Known rows, with every step that occurs:
L-K-A-G-B-F: [ 17.4  -4.4 -20.7  11.0  12.4 -30.9   0.1   8.4 -21.2 -30.1  18.0   0.1
  48.3  23.5  -3.6  13.5  12.1   6.4 -13.0  16.5  12.7  11.5]
B-G-A-K-R-H: [-14.7   7.7  14.8  10.8  17.6  17.3  24.0  -2.8 -10.7 -23.2  20.1   8.9
  29.6 -13.1  19.8   3.9  -6.8  26.9  23.2  -6.3  18.6  -5.6]
G-A-K-C: [  7.9  19.0   1.1 -19.3  -8.3  19.2  13.3 -20.0  -7.6   9.6  -3.4  -3.5
 -28.5  11.9  13.9 -22.8  -5.7   3.7  13.2  10.2  15.3 -26.6]
K-A-G-B: [ 21.8  20.0   0.3  11.7  -3.6  23.7   7.0 -12.3  -9.9  -9.2  24.0   6.1
 -16.8   8.0  -8.5  -1.8  -0.7   5.3  25.8  22.9   4.1  21.0]
A-G-B-F: [ 17.8 -13.8  -9.7  -2.6 -10.0  -4.1  -9.5  -3.0 -25.5 -11.3  24.1 -10.1
  -2.7  19.3 -56.9  22.7   4.0 -15.8   5.0 -15.5   1.8  42.3]
R-K-C-F: [  3.6 -21.1  18.2 -12.4 -10.7  -9.3  -6.2  -5.7  24.5  15.4 -23.2  -4.4
 -24.9 -15.3   6.0   7.6  18.0  12.1 -25.7 -18.1 -15.6 -16.8]
B-F-C-K-R: [-16.0 -37.6  -8.3 -10.7  12.1 -23.2  -5.1  13.6   3.8  -6.7 -26.9  -4.1
  17.0  -6.1  41.7  -5.4   8.5 -10.0 -24.3 -27.8 -14.5   2.7]
L-F-C-K-A-G-B: [ 36.1  14.4   5.2  36.7  13.0  -6.6   5.5  14.9   6.1 -24.0 -21.7  20.0
   9.0  -5.5  23.7 -20.5  -3.0  -0.6  -6.8  32.5   2.2  -6.2]
K-A-G-B-F: [ 25.4   0.9  -9.1  -1.6   9.6  -4.3  10.2   4.2 -15.7 -29.3  26.5   1.5
   9.8  19.0 -15.8   7.6   8.6   0.0   4.5  13.6   7.6  24.0]
H-R-K-A: [-34.5  16.3   0.1 -15.2   6.8  -0.2  -4.9   7.9  24.8  16.6   6.9   2.2
  11.2 -11.2  -6.2   8.1  -4.3  16.4  11.4  13.2  -4.6 -12.3]
L-F-C-K: [ -8.6 -22.3 -11.4  -7.8  -6.3 -10.1 -16.7   7.4  16.8  13.4 -39.0  -3.5
  10.0   6.1   1.6   0.5 -10.9  -4.2 -29.2   2.4  -6.6 -17.0]
A-G: [-15.0  -2.6 -19.5  11.0 -29.3  14.7 -20.1 -13.3  -3.6  16.6  16.3 -18.2
 -34.5  16.1 -35.2   1.2 -18.4   2.0  16.4  -3.8  -0.5  23.9]
G-B-F-C: [  6.0 -19.5  -1.1 -31.6   4.6   8.2   5.3  -4.5 -30.4  10.3   2.1  -1.9
  23.2  12.3 -30.9  19.3  12.3 -32.5  -8.0 -12.0 -10.4  18.6]
L-K-R: [-45.7 -34.6 -30.4 -11.3 -10.3 -10.0 -19.3 -13.9 -12.5  20.0 -11.7 -15.7
  33.0  17.4  23.5  12.9   8.5  23.4 -10.3 -15.0  -8.0   6.7]
A-K-C: [-25.5   2.9  -5.3 -23.6 -31.3   7.7  -2.7 -25.5 -15.5  30.9 -11.5 -12.6
 -29.8   2.4   9.2 -17.6  -3.4   2.7   0.1 -21.3   4.6  -9.4]
F-C-K-A-G-B: [ 40.3  29.0  19.1  41.7   7.5  15.6  11.4   2.3   5.8 -15.8  -2.4  20.8
 -20.4 -18.3  31.4 -24.0  -4.6 -14.1   9.7  20.6   2.0   0.5]
H-R: [-40.7 -16.1 -19.0 -26.5 -19.5  14.9 -25.2 -14.2   8.4  33.6  13.5 -14.3
   1.1  14.7 -51.6  20.6 -19.2  -2.9  13.4 -12.7  -3.3  21.5]
H-R-K-C-F: [-16.4 -18.3  16.5  -8.2  -8.4 -12.9 -14.8   1.3  32.2  21.9 -17.4  -0.4
  -7.0 -21.7 -14.0   9.2   6.4   6.9 -14.5 -23.8 -13.4  -3.6]
G-A-K-R-H: [-11.1  21.7  12.0 -27.8   1.0  35.3  12.1  -2.9   3.3  -1.3   9.5   5.0
  -0.2 -23.9  27.2 -12.4   1.5  34.1  42.6   4.2   9.6  -8.5]
H-R-K-C: [-41.5  -5.5   4.0 -11.3 -10.6   4.1 -13.2  -8.7   0.6  38.7  -8.6  -6.3
   7.4 -22.7 -19.0   6.7  -1.7   0.7  -1.4 -25.4 -14.9  -4.4]
F-C-K: [ -4.9  -7.8   1.8  -3.1 -11.0   9.8 -11.2  -4.6  17.0  21.1 -19.0  -2.1
 -19.7  -7.1   9.8  -3.8 -11.0 -16.6 -12.3  -9.6  -8.0 -10.5]
G-B-F-C-K: [ 28.9 -18.4   9.9 -18.5   6.9  -7.4   0.3   5.8  -5.6  -7.5 -10.2   6.9
  12.1  -3.6 -11.5  19.2  10.1 -34.4 -23.4 -21.5  -6.6   7.0]
R-K: [-24.6  -2.4  -0.1 -20.3 -16.6   5.9 -14.6  -3.6   5.6  27.7  -0.7 -12.3
 -18.2  -3.9 -24.8  21.0   2.6   5.2   0.0 -10.2 -11.3  -7.9]

Rows:
[ 22.4 -15.3   6.9  33.3  10.7 -17.1  -0.3  12.4 -16.9 -23.2 -13.2   6.7
   7.1 -17.6  24.1 -10.1  10.5 -22.8  -6.1 -27.8 -10.7  30.9] | A-G-B-F-C-K-R
[  0.4  -8.4   7.0 -21.1 -27.4 -10.8  -5.6 -15.8  16.1  13.4 -19.2  -7.0
 -41.9   3.0  12.9 -14.8   4.5   6.5 -11.4 -19.8   7.3  -8.6] | A-K-C-F
[-22.9  -7.4   5.6 -15.7 -13.2   8.3  -3.0 -16.5  -7.3  32.4 -14.0  -8.0
 -11.9 -15.5   2.8   3.4   9.9   7.8 -12.0 -18.8 -17.9 -18.2] | R-K-C
[ 13.2  13.5 -11.4  25.3  -0.7  -2.3  -0.1  -8.8 -16.1  -9.0  15.6   5.7
  22.0  13.4   6.5   2.9   4.0  12.0   5.6  23.6   9.8   6.7] | L-K-A-G-B
[-42.9  -0.1  -1.2 -14.7 -13.1   0.2 -24.2   3.2  13.6  35.4   4.7  -8.4
   0.1 -12.1 -45.9  23.7  -8.8  -0.8  11.3 -15.9 -11.3   4.5] | H-R-K
[ 33.5   6.9  14.5 -17.4  -6.0   3.2  10.0  -9.4  23.8  -6.5 -11.0   1.8
 -41.4  12.3  16.4 -20.3   2.2   8.6   2.4  10.7  15.5 -24.8] | G-A-K-C-F
[ 23.2  11.1  -2.8  13.0  19.5   1.7  19.6   7.9 -24.9 -20.2  10.1   6.6
  16.9   8.9   4.9 -14.5   6.8 -17.8   4.7  22.3  -1.6  15.5] | K-A-G-B-F-C
[-27.2  28.6  -3.1  29.8  -0.6  -4.8 -10.6  14.2  20.3   5.2  14.1   1.9
  -5.8 -15.8 -12.2 -10.6 -15.7  13.2  24.4  16.8  -0.4   2.1] | H-R-K-A-G
[  2.4  27.3  11.6  31.0  27.1 -16.8  11.2  30.1 -11.4 -12.6   7.7  14.3
  33.5 -25.0 -12.0  -9.8   4.6 -24.8  12.0  11.7  -6.3  11.5] | H-R-K-A-G-B-F-C
[ 16.0   3.2  -8.3  26.8  16.8 -24.1   3.1  23.6  18.0 -28.5  -8.2   4.5
   0.6  -2.7  37.2 -28.6  -8.1  -9.1 -17.1  16.2   5.0  -8.6] | B-F-C-K-A-G
[  4.9  22.9  -2.8 -23.7 -10.6  16.7   1.2  -9.0   7.6   5.1  11.3  -7.1
 -33.9  22.6 -14.2  -6.4 -15.4   1.2  25.6  18.7  20.4 -18.5] | G-A-K
[-17.4  12.9   1.4 -18.7   4.3   5.2   4.1   3.2  16.9   9.5   2.9   0.0
  -6.1  -5.2  14.3   5.3   7.8  22.7   0.4  18.3  -5.7 -25.4] | R-K-A
[-29.5 -22.0 -24.9 -19.3  -7.6   7.1 -11.4  -1.7  -9.0  28.7 -26.6 -13.4
  20.7  24.2 -17.5   0.9  -8.0  -2.1 -13.6  12.1 -12.5  -5.8] | L-F-C
[ 36.3  -4.2  10.6 -16.8  27.5  -9.8  18.6  13.3   5.8 -24.9  -8.6  18.1
  23.4  -3.8  28.0   4.0  16.8 -17.7 -22.0   8.0  -0.7  -9.9] | G-B-F-C-K-A
[ 46.5   1.9   3.0  10.5  11.4 -21.1   3.0  13.6  11.2 -44.1  15.5  10.9
  -0.4   1.2   2.6   6.7   5.7   0.1  -8.4   4.9  11.8  12.9] | C-K-A-G-B-F
[ 20.1  34.8  16.8  24.2   2.6   9.7   8.4   2.7  -4.8  -8.1  16.4  11.4
 -17.5 -16.6  -3.5  -0.5   9.3   9.0  22.5  19.2  -3.0   1.5] | R-K-A-G-B
[-11.8  -0.9  -3.1  22.7  14.3  -5.2  17.3  -5.7 -15.8 -21.3  11.9  -2.2
   5.7  26.0  18.1  -1.4 -10.8   7.1  11.4  -3.0  21.1  -4.3] | B-G-A-K-R
[  4.1   4.9   4.8  20.0   6.5   2.6  23.7 -18.7 -20.1 -10.9   7.6  -1.9
   0.6  24.5   6.2  -7.7 -14.1  -4.6  -5.3   0.1  24.0 -23.2] | B-G-A-K-C
[  7.5 -16.8  -7.3  13.0  15.5  15.1  11.7 -12.4  -5.3 -14.1  25.8  -5.8
  13.4  44.1 -34.4  29.5 -16.3  -2.7  -2.5  13.9  13.9  -3.1] | B-G-A
[ 37.3  -4.1   8.1  26.4   1.7 -13.4  -5.6  11.5  -9.6 -17.7  -2.9   5.9
  -4.9  -9.6 -17.6   1.4  -1.1 -37.4 -10.3 -17.6  -1.7  21.4] | A-G-B-F-C-K
[-18.4 -29.3   7.9 -22.8  14.8   0.4   1.0  16.5   9.1  -7.4 -17.6   5.4
  41.5 -43.7  43.5   0.7  12.2   9.8 -14.4 -30.6 -15.5   2.7] | B-F-C-K-R-H
[ -9.3  27.5  -1.0  24.1  -3.1  -0.6  -0.3  10.0  11.0  -1.3   9.5  -3.0
 -24.0  -9.8   9.9 -12.7  -4.7  19.4  14.4  23.9  -2.5 -10.9] | R-K-A-G
